Each row was made from one small tree. Brackets hold a mark, then the marks that hang from it, in alphabetical order. Every link used is in the known rows. Write each row's tree.
Known rows:
(makisi (pirubuf vumem)): .01,-.29,.09,-.03,-.13,-.03,.08,.01,.05,-.12,-.28,-.13,.11,.06,-.05,.03,-.08,-.03,-.05,.22,-.01,-.16,-.07,-.03,.03,.00,-.10,-.07,.06,.11,-.07,-.25,.06,-.03,-.03,.20,-.05,.14,-.14,.16,-.16,.11,.25,.18,.20,.09,-.12,-.12
(gezez makisi): -.24,-.13,-.05,-.09,.03,-.02,-.05,-.01,.11,-.03,-.19,.02,.05,.09,-.06,-.01,.22,-.14,-.12,.01,.09,-.13,-.03,-.04,.00,.08,.04,-.04,.09,-.06,-.14,-.13,.04,.15,-.02,-.18,.07,.01,.17,-.04,-.06,-.01,-.01,.02,.06,.14,.04,-.01
(dupu (vumem fofav rize)): -.07,-.25,-.28,-.19,.13,.04,.23,-.24,-.37,-.24,.00,-.10,-.16,-.03,.24,-.07,-.20,-.07,-.23,.04,-.01,-.04,.02,-.11,.11,.03,.12,-.13,.13,-.24,-.02,-.48,.09,-.01,.07,.09,.17,-.11,.00,.09,.01,-.04,.04,.02,.19,.09,.15,-.21
(dupu (vumem fofav suzeta)): -.11,-.14,-.18,-.27,.10,.02,.17,-.32,-.37,-.27,-.06,-.18,-.19,.07,.17,-.05,-.16,.06,-.12,.06,-.01,.04,.08,-.07,.03,-.03,.08,-.05,.12,-.21,-.21,-.32,.19,.06,.04,.02,.10,-.05,-.02,-.09,-.10,-.18,-.12,-.03,.21,-.06,.13,-.04
(makisi (pirubuf vumem) rize): .05,-.42,-.02,-.05,-.22,.07,.08,.01,-.10,-.10,-.40,-.13,.29,-.03,.02,.09,-.30,-.06,-.10,.26,-.05,-.23,.08,.03,.06,.12,-.17,-.24,.09,.28,.09,-.36,.12,-.06,-.06,.25,.04,.08,-.14,.21,-.24,.06,.18,.23,.18,.21,-.36,.02
(gezez (makisi (pirubuf (vumem rize suzeta)))): -.33,-.34,-.10,-.09,-.06,-.08,-.03,-.09,.00,-.24,-.42,-.10,.14,.15,-.03,-.04,.06,-.20,-.21,.23,.18,-.22,.04,-.15,.02,.10,-.01,-.17,.25,-.06,-.21,-.43,.20,.16,-.11,-.06,.15,.14,.04,.15,-.27,.01,.10,.13,.12,.28,.04,-.13
(pirubuf makisi): -.15,-.18,.02,.03,-.08,-.09,.03,.01,.16,-.01,.07,-.07,.02,.05,.07,-.08,.08,-.17,.01,.03,.02,-.12,.10,-.08,-.03,-.10,.04,-.08,-.02,.07,-.09,-.11,.02,.07,.08,.02,.12,.06,-.03,-.03,-.03,.00,.13,-.01,.12,-.02,-.04,.12
(vumem (fofav (makisi rize)) suzeta): -.29,-.02,-.05,-.23,.09,.11,-.17,-.31,-.41,-.17,-.12,-.15,.02,.21,.22,-.13,-.07,-.09,-.17,.05,.09,.15,.34,-.02,.03,.15,-.05,-.21,.40,-.17,-.15,-.39,.27,.19,-.09,-.11,.19,-.17,-.06,-.09,-.31,-.12,-.24,-.07,-.08,.02,.10,.08
(makisi (pirubuf (vumem fofav rize))): -.08,-.27,-.04,-.07,-.06,-.04,.07,-.05,-.22,-.19,-.35,-.15,.06,.08,.10,-.10,-.20,-.15,-.22,.24,.02,-.08,-.07,-.10,.07,.08,-.03,-.15,.23,-.06,-.02,-.48,.11,.00,-.09,.17,.03,.10,-.16,.23,-.18,.16,.21,.17,.20,.17,.04,-.31
(suzeta (makisi pirubuf rize)): .20,-.60,-.05,-.02,-.17,.28,.00,-.17,.11,-.22,-.11,-.09,.18,.03,.03,-.07,-.12,-.02,-.11,.20,-.32,-.15,.26,.05,.07,.16,-.20,-.19,.14,.06,.23,-.22,-.08,-.10,.06,.06,.14,-.03,.06,.16,-.05,.06,.10,-.03,.03,.18,-.25,.14
(makisi rize): .03,-.13,-.09,-.02,-.09,.11,-.01,-.01,-.12,.01,-.12,.01,.18,-.09,.06,.06,-.21,-.03,-.06,.04,-.04,-.07,.15,.08,.03,.10,-.08,-.15,.02,.16,.15,-.12,.07,-.05,-.02,.05,.10,-.06,.01,.03,-.07,-.05,-.04,.04,-.01,.11,-.24,.14
(bino (vumem rize)): -.10,-.22,-.19,.03,.00,-.11,.09,.00,-.31,-.09,.11,-.05,.02,-.07,.03,-.08,-.24,-.18,.00,.03,.07,.14,.19,-.01,.15,.08,.04,-.01,.02,.04,.05,-.37,.03,.11,.05,.04,.10,-.04,-.07,.10,-.12,.03,.02,.05,.15,.15,.06,-.02
(fofav makisi (vumem suzeta)): -.39,-.24,.15,-.12,.16,.02,-.29,-.29,.06,-.25,.15,-.10,.13,.09,.09,.07,.11,-.07,.05,.14,.26,.13,.04,-.09,.16,.02,-.06,-.18,.21,-.02,-.23,-.39,.24,.28,-.03,.08,.12,-.21,-.02,-.01,-.37,-.10,-.14,.04,-.16,.00,.08,.30
(pirubuf (vumem rize)): -.19,-.19,-.18,.03,.02,-.10,.13,.05,-.13,-.02,.05,-.02,.11,.00,.01,-.05,-.13,-.12,-.13,.20,.19,-.04,-.18,-.08,.17,-.04,.12,-.12,.10,-.01,.05,-.32,.05,.06,-.03,.16,.09,.03,-.10,.27,-.13,.06,.14,.11,.04,.25,-.04,-.19
(baliv (makisi (pirubuf (vumem fofav suzeta)) rize)): -.27,-.26,.01,-.06,-.20,.16,.23,-.15,-.15,-.34,-.29,-.17,.18,.08,-.02,.12,-.16,-.13,-.29,.36,.07,-.05,.17,-.10,.02,.06,-.15,-.23,.18,-.02,-.13,-.48,.26,.04,-.24,.11,.03,.22,-.05,.07,-.34,-.04,.01,.03,.04,.03,-.25,.14
(makisi (pirubuf (vumem fofav suzeta)) rize): -.09,-.30,-.05,-.14,-.18,.05,.03,-.14,-.34,-.19,-.51,-.21,.23,.08,.09,-.03,-.34,-.06,-.19,.27,-.02,-.11,.16,.03,.05,.12,-.15,-.23,.25,.10,-.03,-.45,.25,-.01,-.13,.17,.06,.09,-.19,.12,-.31,.02,.05,.16,.20,.17,-.21,-.06
(bino (makisi pirubuf rize) (vumem suzeta)): .10,-.53,-.04,-.10,-.10,-.07,.10,-.10,-.47,-.35,-.25,-.25,.22,-.07,-.12,-.10,-.31,-.12,.01,.32,-.13,.01,.56,.03,.00,.15,-.25,-.10,.16,.30,-.16,-.47,.11,.11,.16,.07,.13,-.02,-.12,.00,-.43,-.15,.10,.07,.39,.12,-.21,.28
(suzeta (makisi (pirubuf (vumem fofav)) rize)): .06,-.67,-.11,-.13,-.15,.23,.12,-.14,-.05,-.19,-.15,-.15,.18,.07,.06,-.15,-.16,-.08,-.20,.29,-.26,-.12,.09,.07,.17,.13,-.14,-.22,.23,.02,.19,-.41,-.06,-.06,.04,.15,.11,-.03,-.05,.21,-.11,.09,.17,.02,.17,.23,-.26,.00
(fofav makisi): -.12,-.13,.08,-.09,.09,.07,-.16,-.12,.09,-.04,.15,-.05,.01,.11,.07,.03,.16,-.07,-.02,.00,.11,.01,.14,-.05,.04,.09,-.06,-.11,.15,-.06,-.09,-.19,.02,.14,.04,-.01,.10,-.17,.01,.04,-.15,.01,.03,-.01,-.13,-.02,.02,.18
(baliv (makisi (pirubuf vumem) rize)): -.16,-.36,.03,.01,-.23,.15,.24,-.05,.05,-.25,-.23,-.12,.24,-.02,-.09,.21,-.13,-.12,-.22,.37,.06,-.15,.12,-.08,.04,.07,-.17,-.21,.04,.11,-.02,-.40,.17,-.02,-.17,.18,.01,.23,-.02,.14,-.28,.02,.13,.06,.03,.07,-.34,.19

Which tree is each row?
-.10,-.38,-.12,-.34,.05,.14,.07,-.44,-.35,-.39,-.19,-.25,-.09,.11,.25,.01,-.20,.01,-.16,.12,-.02,-.07,.29,-.07,.03,.11,-.07,-.22,.28,-.14,-.20,-.57,.27,.08,.03,.07,.19,-.13,-.05,-.03,-.28,-.16,-.05,.04,.17,-.01,.04,.10 : (dupu (vumem (fofav (makisi pirubuf rize)) suzeta))
-.37,-.37,-.16,.04,-.05,-.20,.15,.06,.02,-.01,.14,-.09,.14,.06,.08,-.14,-.04,-.31,-.12,.25,.20,-.16,-.08,-.16,.15,-.15,.15,-.20,.09,.08,-.05,-.43,.08,.13,.05,.19,.20,.10,-.12,.23,-.16,.06,.27,.09,.17,.21,-.09,-.07 : (pirubuf makisi (vumem rize))
-.25,-.31,-.18,-.18,-.01,.05,.14,-.16,-.29,-.13,.00,-.15,.10,.17,.04,-.20,-.15,-.08,-.19,.29,.00,.06,.01,.04,.20,-.05,.05,-.14,.27,-.10,-.02,-.38,.09,.09,-.06,.09,.08,.00,-.11,.07,-.21,-.07,-.07,-.02,.10,.17,-.11,-.08 : (pirubuf (vumem fofav (suzeta (makisi rize))))
-.26,-.44,-.08,-.04,-.15,-.11,.17,.07,.01,.06,.01,-.11,.25,.01,.03,-.03,-.11,-.24,-.06,.23,.10,-.20,-.02,-.01,.13,-.10,.03,-.23,.02,.26,.02,-.36,.07,.07,.08,.25,.15,.07,-.13,.11,-.17,-.01,.23,.12,.25,.16,-.35,.14 : (pirubuf (makisi rize) vumem)
-.27,-.23,-.04,-.20,.06,.02,.09,-.06,-.24,.02,.00,-.11,.12,.08,.13,-.06,-.05,-.13,-.16,.14,.14,.02,-.09,.02,.21,.06,.00,-.18,.24,.00,-.03,-.46,.07,.14,.00,.15,.04,-.13,-.16,.11,-.23,.04,.08,.09,.11,.14,-.09,-.06 : (pirubuf (vumem (fofav (makisi rize))))
.00,-.34,-.04,-.03,-.10,.12,-.08,-.26,.06,-.32,-.05,-.13,-.01,.21,-.04,-.13,-.05,.04,-.05,.20,-.15,.00,.30,-.08,-.02,-.01,-.09,-.07,.21,-.13,-.09,-.12,.11,.00,-.04,-.08,.13,.08,.04,.02,-.15,-.08,-.06,-.10,-.05,.04,.03,.11 : (vumem (suzeta (makisi pirubuf)))
-.30,.12,-.25,-.06,.11,-.05,-.09,-.25,-.53,-.25,-.13,-.09,-.09,.16,.19,-.24,-.21,-.14,-.27,.09,.12,.18,.23,-.14,.03,.04,.12,-.14,.35,-.35,-.10,-.38,.25,.08,-.16,-.15,.22,-.03,-.06,.03,-.17,-.04,-.23,-.08,-.08,.11,.33,-.24 : (vumem fofav rize suzeta)
-.11,-.35,-.18,-.03,.10,-.19,.09,-.05,-.53,-.32,.11,-.15,.06,-.04,-.10,-.23,-.21,-.19,-.01,.25,.06,.14,.43,-.10,.08,.04,-.03,-.03,.18,.08,-.18,-.44,.06,.19,.16,-.02,.20,-.09,-.08,.05,-.34,-.15,.02,-.01,.22,.16,.06,.11 : (bino makisi (vumem rize suzeta))
-.31,-.08,-.09,-.14,.11,.03,-.24,-.37,-.43,-.38,-.21,-.17,-.05,.27,.25,-.20,-.13,-.19,-.30,.14,.14,.11,.40,-.20,.01,.18,-.02,-.27,.51,-.36,-.21,-.58,.31,.17,-.15,-.13,.28,-.10,-.09,.09,-.35,.01,-.12,-.03,-.12,.11,.35,-.13 : (vumem (fofav (makisi pirubuf)) rize suzeta)
-.01,-.58,-.11,-.07,-.06,.12,.09,-.16,.01,-.26,-.05,-.14,.05,.14,.05,-.23,-.05,-.12,-.24,.31,-.16,-.07,.02,-.06,.16,.05,-.05,-.15,.27,-.15,.11,-.42,-.08,-.03,.02,.09,.11,.01,-.04,.28,-.07,.15,.21,-.01,.11,.23,-.02,-.17 : (suzeta (makisi (pirubuf (vumem fofav rize))))
.03,-.41,-.10,-.04,-.14,.19,-.06,-.28,-.02,-.31,-.14,-.15,.13,.14,-.01,-.10,-.15,.01,-.09,.24,-.18,-.05,.39,-.01,.01,.08,-.15,-.17,.20,-.04,.01,-.19,.15,-.02,-.05,-.05,.18,.03,.03,.06,-.21,-.11,-.09,-.06,-.06,.11,-.12,.18 : (vumem (suzeta (makisi pirubuf rize)))
-.15,-.42,.04,-.15,-.08,.11,-.12,-.19,-.05,-.20,-.21,-.17,.23,.15,.07,.09,-.11,-.08,-.09,.24,.09,-.12,.28,-.02,.06,.14,-.17,-.30,.29,.11,-.08,-.47,.24,.12,-.05,.14,.17,-.08,-.10,.15,-.42,-.03,.12,.12,-.02,.12,-.21,.23 : (fofav (makisi (pirubuf (vumem suzeta)) rize))
-.06,-.48,-.09,-.06,-.12,.00,.07,-.17,-.14,-.27,.05,-.19,.00,.10,-.06,-.14,-.18,-.05,.08,.16,-.12,.14,.36,.00,.11,.04,-.10,.04,.12,.03,-.06,-.30,.05,.14,.05,.00,.06,.04,-.06,-.01,-.21,-.06,-.03,-.01,.18,.03,.01,.16 : (bino (vumem (suzeta (makisi pirubuf))))
-.28,-.23,.03,.00,-.11,.06,.25,-.08,-.05,-.34,-.16,-.13,.05,.07,-.02,.07,-.03,-.20,-.31,.35,.13,-.02,.00,-.18,.06,.04,-.06,-.16,.15,-.13,-.12,-.48,.14,.04,-.18,.10,.00,.22,-.04,.16,-.22,.09,.15,.03,.03,.05,-.03,-.07 : (baliv (makisi (pirubuf (vumem fofav rize))))
-.47,-.29,-.20,.02,-.07,-.22,.10,-.06,-.10,-.14,.11,-.15,.11,.16,.04,-.16,-.08,-.28,-.12,.31,.25,-.10,.06,-.21,.08,-.17,.17,-.22,.16,.00,-.17,-.44,.24,.16,-.05,.11,.26,.17,-.13,.16,-.28,-.05,.11,.06,.08,.20,-.04,-.03 : (pirubuf makisi (vumem rize suzeta))
-.35,-.31,-.26,-.11,.06,-.01,.11,-.17,-.33,-.22,.09,-.11,.03,.20,.08,-.29,-.14,-.17,-.28,.31,.09,.12,-.02,-.11,.23,-.04,.13,-.17,.35,-.26,-.02,-.48,.10,.12,-.09,.03,.17,.01,-.11,.21,-.20,.00,-.05,-.04,.01,.25,.09,-.21 : (pirubuf (vumem fofav rize (suzeta makisi)))
-.09,-.37,-.21,.03,-.05,.08,-.12,-.30,-.09,-.42,-.04,-.11,.03,.19,.04,-.20,-.17,-.07,-.19,.25,-.07,.01,.36,-.16,.04,.06,-.01,-.19,.31,-.26,.00,-.31,.17,.00,-.09,-.10,.29,.05,.07,.19,-.18,-.04,-.06,-.08,-.16,.23,.12,-.02 : (vumem rize (suzeta (makisi pirubuf)))
.19,-.61,.00,-.08,-.10,-.04,.16,.02,-.38,-.24,-.23,-.19,.25,-.17,-.10,-.08,-.25,-.15,.00,.26,-.18,-.08,.44,.07,.05,.21,-.30,-.08,.07,.39,-.01,-.45,-.02,.06,.24,.15,.07,-.08,-.12,.06,-.31,-.05,.23,.12,.46,.14,-.26,.22 : (bino (makisi pirubuf rize) vumem)
-.05,-.26,.06,.04,-.22,.20,.15,-.10,.04,-.30,-.25,-.09,.18,-.02,-.04,.22,-.09,-.10,-.22,.25,-.03,-.12,.23,-.08,-.05,.13,-.23,-.19,.04,.06,-.02,-.30,.15,-.04,-.16,.06,.04,.18,.06,.06,-.22,-.03,.04,.01,-.04,.01,-.27,.24 : (baliv (makisi pirubuf rize))
-.20,-.25,-.14,-.32,.15,.07,.10,-.39,-.28,-.31,.03,-.21,-.19,.13,.21,-.02,-.06,.02,-.11,.06,.06,.05,.18,-.08,.06,.03,.05,-.12,.22,-.25,-.26,-.44,.22,.15,.05,.01,.16,-.16,-.02,-.07,-.20,-.17,-.12,-.05,.11,-.07,.16,.05 : (dupu (vumem (fofav makisi) suzeta))
-.40,.02,-.17,-.14,.17,.01,-.21,-.35,-.46,-.29,-.03,-.11,-.08,.25,.25,-.22,-.09,-.19,-.29,.10,.21,.20,.31,-.18,.07,.12,.08,-.23,.48,-.37,-.18,-.49,.28,.21,-.14,-.17,.29,-.18,-.05,.06,-.31,-.05,-.22,-.08,-.18,.12,.34,-.10 : (vumem (fofav makisi) rize suzeta)
-.37,-.33,.08,-.14,.09,.10,-.28,-.31,-.04,-.23,.04,-.09,.26,.02,.14,.11,-.05,-.08,.00,.16,.21,.07,.17,-.04,.17,.11,-.12,-.29,.21,.09,-.09,-.49,.29,.23,-.06,.12,.19,-.25,-.03,.02,-.43,-.15,-.17,.06,-.17,.06,-.12,.40 : (fofav (makisi rize) (vumem suzeta))
-.12,-.19,.05,-.12,-.10,-.05,.05,-.11,-.22,-.22,-.37,-.19,.04,.17,.03,-.09,-.15,-.05,-.13,.23,.02,-.04,.01,-.05,.02,.00,-.07,-.09,.24,-.05,-.19,-.35,.19,.04,-.10,.10,-.03,.15,-.19,.07,-.26,.06,.11,.13,.19,.03,.03,-.17 : (makisi (pirubuf (vumem fofav suzeta)))
-.10,-.44,-.20,-.08,-.10,.04,.10,-.16,-.23,-.19,.15,-.14,.07,.05,-.03,-.12,-.24,-.07,.06,.13,-.09,.17,.39,.07,.16,.07,-.05,-.02,.09,.09,.03,-.31,.05,.12,.06,.00,.13,-.02,-.05,-.02,-.22,-.12,-.12,-.03,.14,.09,-.11,.24 : (bino (vumem (suzeta (makisi rize))))
-.22,-.27,.04,.07,-.13,.06,.22,-.04,.07,-.32,-.10,-.11,.11,.05,-.09,.14,-.03,-.16,-.26,.36,.13,-.08,.04,-.19,.05,.00,-.07,-.16,.08,-.06,-.11,-.41,.13,.02,-.19,.14,.02,.26,-.01,.19,-.23,.07,.18,.03,-.03,.07,-.13,.02 : (baliv (makisi (pirubuf (vumem rize))))
